Each row comes from the steps of one walk. Every step used is in the known rows, and no mark comes twice. Write the walk behind each row, first mark first.
In the rows, zero is written as 128.
Known rows
musod pogar: [187 172 131 120 148 128 141 140  96 120 116 171 152  93 135 126 102 145
 140 103  81 143 165 106 141 144 127 110 112 159 125 157]
fike moza paped tamar: [133  93 163  87 122 105 154 152 174 139 156 131  53 186 134 161 104  73
 120 127 149 152 106 127 100  73 137 135 159 120 150 138]
moza fike zivu rolam tamar paped: [127 151 131 125 101 136  99 167 151  72 120 137 128 132 141 115 159  78
 110 162 132 129 119 212 164 132 131 161 114 106 123 137]
rolam tamar: [113 173 116 157 130  93 116 147  87  66 162 173 117 107 135 132 151 103
 164 130 138 148  71 132 118 126 131 138 114 151 136  96]
paped musod: [144 152 167 149 130 104 154 107 119 179 113 108  96  59 126 109 109 127
 161 150 115 147 103  96  74 143 161 117 161 156 128 138]
musod pogar moza fike zivu rolam tamar: [190 122  83 114 142 149  96 143 127 118 113 128 182 107 151 113 139 132
  95 104  99 127 177 173 197 179 153 132  83 127 117 131]
fike zivu rolam: [122 202 171 115 109 127 143 144 141 107  72 161 129  98 157  93 120 111
 108 110 133 159 113 170 124 133  98 136  81 138  82 163]
rolam zivu fike musod pogar moza paped: [ 92  82 106 122 155 177 126  88 106 138 104 106 177 166 145 142 153 213
 128 141 122 128 191  93 123 125 106 146 146 104  99  75]
musod paped moza fike zivu rolam: [131 149 126  74 102 152 112 137 201 167  70 159 132 138  98 116 107  82
 116 131 157  79 168 196 156 146  88  89 117 108 147 220]
zivu fike moza paped: [ 94  98 160 108 102 124 155 115 121 149 163 130 107 150 117 132 121 136
 111 152 129 125 109 145 138  75 115 134 102 122 150 129]
fike moza paped: [124 121 153 100 105 106 161 176 148 147 136 139  75 174 146 167 113  75
 127 124 119 167 114 149 121  94 134 143 142 128 127 152]
musod pogar moza paped: [167 129  88 136 176 116 102 157 106 159 144 119 164 141 153 151  93 137
 135  72  92 173 181 117 172 142 152 117 110 162 124 131]
pogar moza: [ 89 136 116 155 150 109 124 148 112 169 170  90 141 121 149 129  84 129
 121 109 124 119 131 108 164 147 150 118 106 190 115 124]
paped moza fike: [135 115 170 135 131 130 110 135 164 180 113 125 121 129 114 173  63  84
 145 201 148  56 161 169 153 134 105 101 135 170 129 184]
paped tamar rolam zivu: [112 103 165 111 168 111 107  90 153  97 141 127  98 174 139 124 125 138
 134 164 181 138  78  33  49  91 112 156 171 114 122 114]
rolam zivu: [112 168 149 106 141 150 144 138 131 105  98 133 117 130 159 140 135 156
 154 151 136 138 137  81 106 120 108 149 152 133  87 116]
pogar musod paped tamar: [129 145  92  94 136 142 151 110 150 127 142 140  64 133  85 135 106 136
 116  58 138  74 154 110 125 147 139  81 162  97 164 162]
fike musod pogar: [136 141 125 151 135 145 166 120  85 128  90 170 174 124 129 142 111 154
 133 116  75 127 193 107  87 167 108 117 151 149 110 137]
kirovol musod paped tamar rolam: [144 187  98  93 109  99  76 112 211 120 118 153 130 128 130 144 125  99
 147 112 164 140  91  69  68 120  93  94 151 123 147 141]
zivu rolam tamar paped musod: [162 143 141 174 115 105 163 155  83  73 161 118 111 103 104  88 188  95
 155  98 147 154  29 142 124 100 146 159  87  97 156  96]
kirovol musod: [151 222 128 136 103 104 108 144 162 123 113 140 139  80 160 171 101 105
 165 131 122 146 106 100 102 130  98 106 120 176 102 124]
rolam zivu fike: [ 88 140 154 105 133 165 139  93 115 112 118 128 133 121 137 115 143 201
 138 169 143 109 132  85 120  99  97 144 122 121 106  97]
zivu rolam: [150 197 173 144 130 121 194 148  98 118 135 129 136 114 126  96 126 105
 138  99 142 126  92 120 119 106 103 147  60 129 138 153]
fike musod pogar moza paped: [120 105  90 164 158 135 139 134  93 156 114 127 183 163 144 162 107 146
 128  92  85 149 207 117 117 165 128 118 153 149 110 118]
pogar musod paped: [120 171  82 109 118 144 155 139 125 135 123 144  84 122  97 146 115 138
 122  56 110  90 158 131 148 165 134  90 144 107 144 178]
fike zivu rolam tamar paped moza: [125 145 150 142 101 112 103 157 137  74  89 164 115 114 131 108 145  89
 123 114 159 151  78 206 155 124 103 131  88 126  96 137]
rolam tamar paped: [104 140 110 181 119  87 103 178  82  41 192 158 103 129 117 136 167  97
 167 123 131 157  49 143 146 100 146 146 128 142 146  83]
rolam tamar paped musod pogar moza fike: [159  78  79 169 130 110  84 155 102  92 175 102 123 102 115 126 174 112
 147 135 110 143  93 150 166 145 203 139 152 121 151  75]

Write each row's walk
[154 188 140 154 126 109 170 148  83  70 152 150 136 114 124  95 169  97
 149  97 155 138  56 139 120 111 112 156  53 115 151 113]  zivu rolam tamar
[165 111 104 173 126  98 105 152  83  68 160 144 105  86 111 120 176 119
 167 116 111 169  66 132 132 122 179 133 148 124 148  82]  rolam tamar paped musod pogar
[106  96  90  86 138 158 130  74 142 118 127 125  83 159  83 125 147 182
 100  90 154  76 135  81 115 135 124 111 165  58 152 143]  pogar musod paped tamar rolam zivu fike
[146 162 137 171 118 105 158 175  76  50 175 137 124 130 112  99 182  93
 150  90 155 147  38 146 143  90 124 159  66 108 155 103]  zivu rolam tamar paped
[ 75  87  85 122 144 147 117 115 169 178 160  80 149 173 123 130 104 114
  94 140 136  64 193 125 135 162 148 109 167 136 154 124]  pogar moza fike musod paped tamar
[207 108 126 116 136 144 128 106 145 191  75  84 151  55 139  90 126 142
 105 125  94 139 168 143 141 188 181 119 131 122 114 146]  paped musod pogar moza fike zivu rolam
[ 98  99 152  78 116 163 148 111 138 122 113 124 107 164 141 140 157 173
 124 166 145 131 129 109 124  82 104 155 135  95 106 102]  rolam zivu fike moza paped
[141  63 142 168 119 143 110 165 131 137 127 124 130 155  93 173  96 105
 137 165 108  82 172 167 172 121 125 105 168 148 132 157]  tamar paped moza fike musod pogar
[ 94  88 117 156 133 152 147  76  72 157 142 128 196 116 106 110 114 205
  99 132  95  86 179 114 137 143 110 108 103 148 129 104]  zivu fike musod pogar moza
[ 53 121 152 163 116 141 163  74  79 139 146 141 164 122 103 114 116 178
 117 164 117  86 143 117  97 119  89 119 116 148 134 110]  zivu fike musod
[103  78 160  68 127 160 144  91 161 117 131 118  89 171 135 132 146 171
 119 168 167 117 124  95 105  65 107 151 149  85 124  88]  rolam zivu fike moza paped tamar
[143 134 139 128  97 132 105 148 158  98 101 117 119 104 133 104 166  84
 118 173 131 133 113 206 144 141 154 156 136 100 123 130]  moza fike zivu rolam tamar paped musod
[184  92 149  94 112 114 161 149 148 173 102 126  79 131 134 151 127  99
 129 120  97 179 129 139 108 119 165 132 163 111 132 156]  fike moza paped musod pogar
[149 190  99  80  77 132  55 135 246 155  53 160 142  98 136 173 101  84
 140 146 145 109 159 171 134 158  82  67 148 141 111 179]  kirovol musod paped moza fike zivu
[ 45  87 126 131 121 135 135  48 112 138 150 148 157 163  79  92 139 174
  98 151 148  87 124  88  67 111  84 117 140 100 166 126]  zivu fike musod paped tamar rolam
[190 111 122 140 151 124 135 105 112 198 108  91 136  52 129 107 105 157
 134 112  85 146 153  90 124 177 185 103 141 156 124 132]  paped musod pogar moza
[149  73 153 100 106 132 154  95 119 172 133 124 112 114 106 121 130 154
 111 145 107 137 128 136 130  94 140 124 118 107 151 128]  zivu fike moza paped musod pogar
[ 99 122 108 140 147 130 110 150 137 177 171  70 149 137 149 142  87 111
 107 156 117  91 163 139 184 154 161 129 121 175 130 133]  pogar moza fike
[ 72  59 108 138 188 109  73 100 139 158 185  60 133 208 152 143 119 148
 123 127 176 152 111  75 123  86 136 154 138 125 130  79]  pogar moza paped tamar rolam zivu fike
[127  85  97 152 170 129 134 111 114 154 128 123 165 172 136 152  99 144
 126  91 105 135 201 101  99 150 132 114 165 142 127 105]  fike musod pogar moza paped tamar
[ 80 107 153 132 139 126 106  90  97 110 117 126 148 160 139 122 160 180
 126 183 147 147  79  61  90 107  94 177 127 109  97 122]  tamar rolam zivu fike
[174 147 134 130 106 118 114 142 122  73  75 160 124  74 135  80 176 117
 122  96 121 186  90 181 137 143 141 138 104 103 102 124]  fike zivu rolam tamar paped musod pogar
[106 131 120 124 129 139 107 149 158 163 126  78 156 129 160 116 107 106
  83 142 128 105 163 176 189 165 147 136  97 150 104 144]  pogar moza fike zivu rolam
